What can hang from each mark
zoviz: vefenos zabu
kugek: kemet maza zoviz
genute: mukit vefenos
mukit: genute zafev
vefenos: genute zoviz
zabu: kemet maza

Known rows, with every way that one mark hangs from another
mukit{genute}: .12  .10  -.02  -.05  -.01  .00  .19  .05  -.15  -.16  -.08  -.04  .04  .05  -.14  .00  .12  .04
kugek{kemet maza zoviz{vefenos{genute{mukit}} zabu}}: -.01  .21  .33  .16  .39  .51  -.59  .30  .03  -.03  .27  .18  .30  -.28  -.22  -.08  -.31  -.03
mukit{genute{vefenos} zafev}: .04  .15  .00  .07  -.23  .04  .15  .14  -.21  -.52  -.33  -.28  -.03  -.21  -.07  -.05  .01  .10
kugek{kemet maza zoviz}: -.01  .19  .29  .13  .45  .42  -.60  .15  .04  .06  .14  .08  .23  -.07  -.20  -.01  .02  -.20
vefenos{genute{mukit} zoviz}: .28  .15  -.13  .11  -.09  -.07  .31  .07  -.05  -.03  -.23  .26  -.12  .21  .20  .05  .10  -.04
mukit{genute{vefenos{zoviz{zabu{maza}}}} zafev}: -.02  -.01  .01  -.06  -.26  .02  .16  .26  -.16  -.35  -.29  -.11  .00  -.11  .03  .00  -.10  .15
mukit{zafev}: -.15  -.05  -.04  -.01  -.11  .07  .00  .01  -.06  -.22  -.08  -.13  .00  -.20  .06  .10  .08  .06
genute{mukit vefenos{zoviz}}: .22  .23  -.03  .29  -.27  -.14  .00  .22  .01  -.16  -.37  -.07  -.14  .02  .33  -.23  -.31  -.02
zoviz{vefenos{genute{mukit}} zabu{kemet maza}}: -.03  -.13  .13  -.13  .00  .38  -.01  .28  -.07  -.08  .22  .00  .31  -.23  -.13  .00  -.64  .25
zoviz{vefenos{genute{mukit{zafev}}} zabu{maza}}: -.09  -.14  .07  -.07  -.09  .25  -.01  .29  -.12  -.18  .10  .02  .20  -.37  -.04  .01  -.50  .21
genute{mukit{zafev} vefenos{zoviz}}: .10  .20  -.06  .28  -.36  -.09  -.01  .23  -.04  -.34  -.43  -.18  -.14  -.15  .38  -.16  -.24  .03
kugek{kemet zoviz{vefenos{genute{mukit}} zabu{maza}}}: .00  .08  .21  -.03  .29  .43  -.45  .30  -.02  .01  .11  .17  .31  -.24  -.17  .06  -.41  .03
zoviz{zabu}: -.14  -.14  .06  -.07  -.04  -.07  -.11  .05  .08  .12  .24  .13  .01  -.12  .03  -.06  -.19  .25
kugek{maza zoviz{vefenos zabu}}: -.07  -.06  .38  .02  .15  .26  -.51  .24  .19  .12  .27  .15  .25  -.15  -.13  -.10  -.32  -.01
zoviz{vefenos}: -.05  .07  .04  -.02  .01  .17  -.04  .11  .02  -.09  .01  -.06  .10  -.10  -.09  .00  -.21  -.08
vefenos{zoviz}: .04  .00  -.07  -.05  -.06  -.09  .11  .05  .08  .13  -.12  .21  -.09  .25  .18  .08  .11  -.09
mukit{genute{vefenos{zoviz{zabu{kemet}}}} zafev}: -.02  .07  .01  -.04  -.27  .06  .17  .19  -.11  -.38  -.23  -.13  -.02  -.09  .02  .00  -.07  .22

Rows
.07  .20  -.01  .32  -.32  -.01  -.09  .19  -.10  -.44  -.34  -.34  -.07  -.35  .23  -.22  -.33  .10 -> genute{mukit{zafev} vefenos}
-.09  -.01  .07  -.03  -.10  .31  .01  .19  -.04  -.21  .19  -.03  .18  -.33  -.06  .01  -.46  .32 -> zoviz{vefenos{genute{mukit{zafev}}} zabu{kemet}}
.12  .02  .08  -.09  -.13  .05  .16  .25  -.09  -.14  -.17  -.02  .06  .11  -.06  -.07  -.24  .13 -> mukit{genute{vefenos{zoviz{zabu{kemet maza}}}}}
-.03  -.24  .25  -.20  .06  .18  -.32  .17  .14  .20  .17  .11  .27  -.02  -.06  .06  -.32  .19 -> kugek{zoviz{zabu{kemet maza}}}
-.17  -.31  .14  -.24  .02  .20  -.12  .15  .03  .14  .30  .00  .24  -.09  -.07  .02  -.42  .30 -> zoviz{zabu{kemet maza}}
-.03  -.02  .04  -.11  -.24  .12  .15  .26  -.15  -.36  -.24  -.16  .06  -.09  .00  .03  -.16  .20 -> mukit{genute{vefenos{zoviz{zabu{kemet maza}}}} zafev}
.09  -.10  .25  -.11  .05  .32  -.22  .27  .06  .03  .10  .10  .32  -.12  -.11  .05  -.50  .16 -> kugek{zoviz{vefenos{genute{mukit}} zabu{kemet maza}}}
-.08  .00  .03  .03  -.12  .15  .00  .18  -.06  -.20  .12  .05  .08  -.35  -.01  -.03  -.38  .24 -> zoviz{vefenos{genute{mukit{zafev}}} zabu}
.07  .15  -.03  .09  -.07  .21  .11  .13  -.13  -.34  -.12  -.08  .07  -.23  -.03  .04  -.18  -.01 -> zoviz{vefenos{genute{mukit{zafev}}}}
-.01  .08  -.01  .01  -.28  -.05  .16  .20  -.12  -.37  -.27  -.08  -.09  -.11  .06  -.03  -.01  .17 -> mukit{genute{vefenos{zoviz{zabu}}} zafev}
.00  .11  -.03  .23  -.40  -.13  -.08  .26  .01  -.25  -.28  -.09  -.13  -.22  .39  -.20  -.36  .19 -> genute{mukit{zafev} vefenos{zoviz{zabu}}}
.07  .16  -.04  .03  -.27  -.01  .22  .17  -.16  -.44  -.40  -.14  -.09  -.05  .04  .01  .09  .04 -> mukit{genute{vefenos{zoviz}} zafev}
.19  .12  -.16  .10  -.16  -.03  .30  .08  -.10  -.17  -.28  .18  -.12  .08  .23  .12  .16  -.01 -> vefenos{genute{mukit{zafev}} zoviz}
.16  -.09  -.05  -.02  -.09  -.04  .20  .19  -.05  .10  -.05  .34  -.01  .11  .19  .04  -.16  .13 -> vefenos{genute{mukit} zoviz{zabu{maza}}}
-.10  -.15  .11  -.13  -.06  .42  -.01  .28  -.10  -.19  .17  -.07  .30  -.33  -.10  .05  -.60  .28 -> zoviz{vefenos{genute{mukit{zafev}}} zabu{kemet maza}}
.07  .00  -.10  .05  -.19  -.08  .21  .12  -.04  -.06  -.09  .28  -.12  -.02  .26  .07  .00  .20 -> vefenos{genute{mukit{zafev}} zoviz{zabu}}
.01  -.07  .11  -.02  -.17  .02  -.04  .24  .09  .01  -.10  .04  -.01  .08  .11  -.10  -.41  .12 -> genute{vefenos{zoviz{zabu{kemet maza}}}}
-.08  -.06  .12  -.13  .02  .30  .03  .14  .03  -.06  .29  .11  .17  -.14  -.21  .04  -.40  .25 -> zoviz{vefenos{genute} zabu{kemet}}
.05  -.13  -.04  -.08  -.15  .14  .20  .20  -.08  -.06  -.04  .18  .07  .00  .18  .13  -.18  .23 -> vefenos{genute{mukit{zafev}} zoviz{zabu{kemet maza}}}
.08  -.06  .00  -.12  -.02  .03  .25  .06  .06  .12  .09  .39  -.05  .24  .03  .13  .01  .18 -> vefenos{genute zoviz{zabu{kemet}}}
.07  .02  .37  .07  .16  .41  -.37  .26  .10  .00  .26  .12  .31  -.16  -.17  -.10  -.40  .08 -> kugek{maza zoviz{vefenos{genute{mukit}} zabu{kemet}}}
.14  .03  .06  -.05  -.14  -.06  .16  .25  -.10  -.14  -.21  .03  -.01  .10  -.02  -.09  -.18  .09 -> mukit{genute{vefenos{zoviz{zabu{maza}}}}}
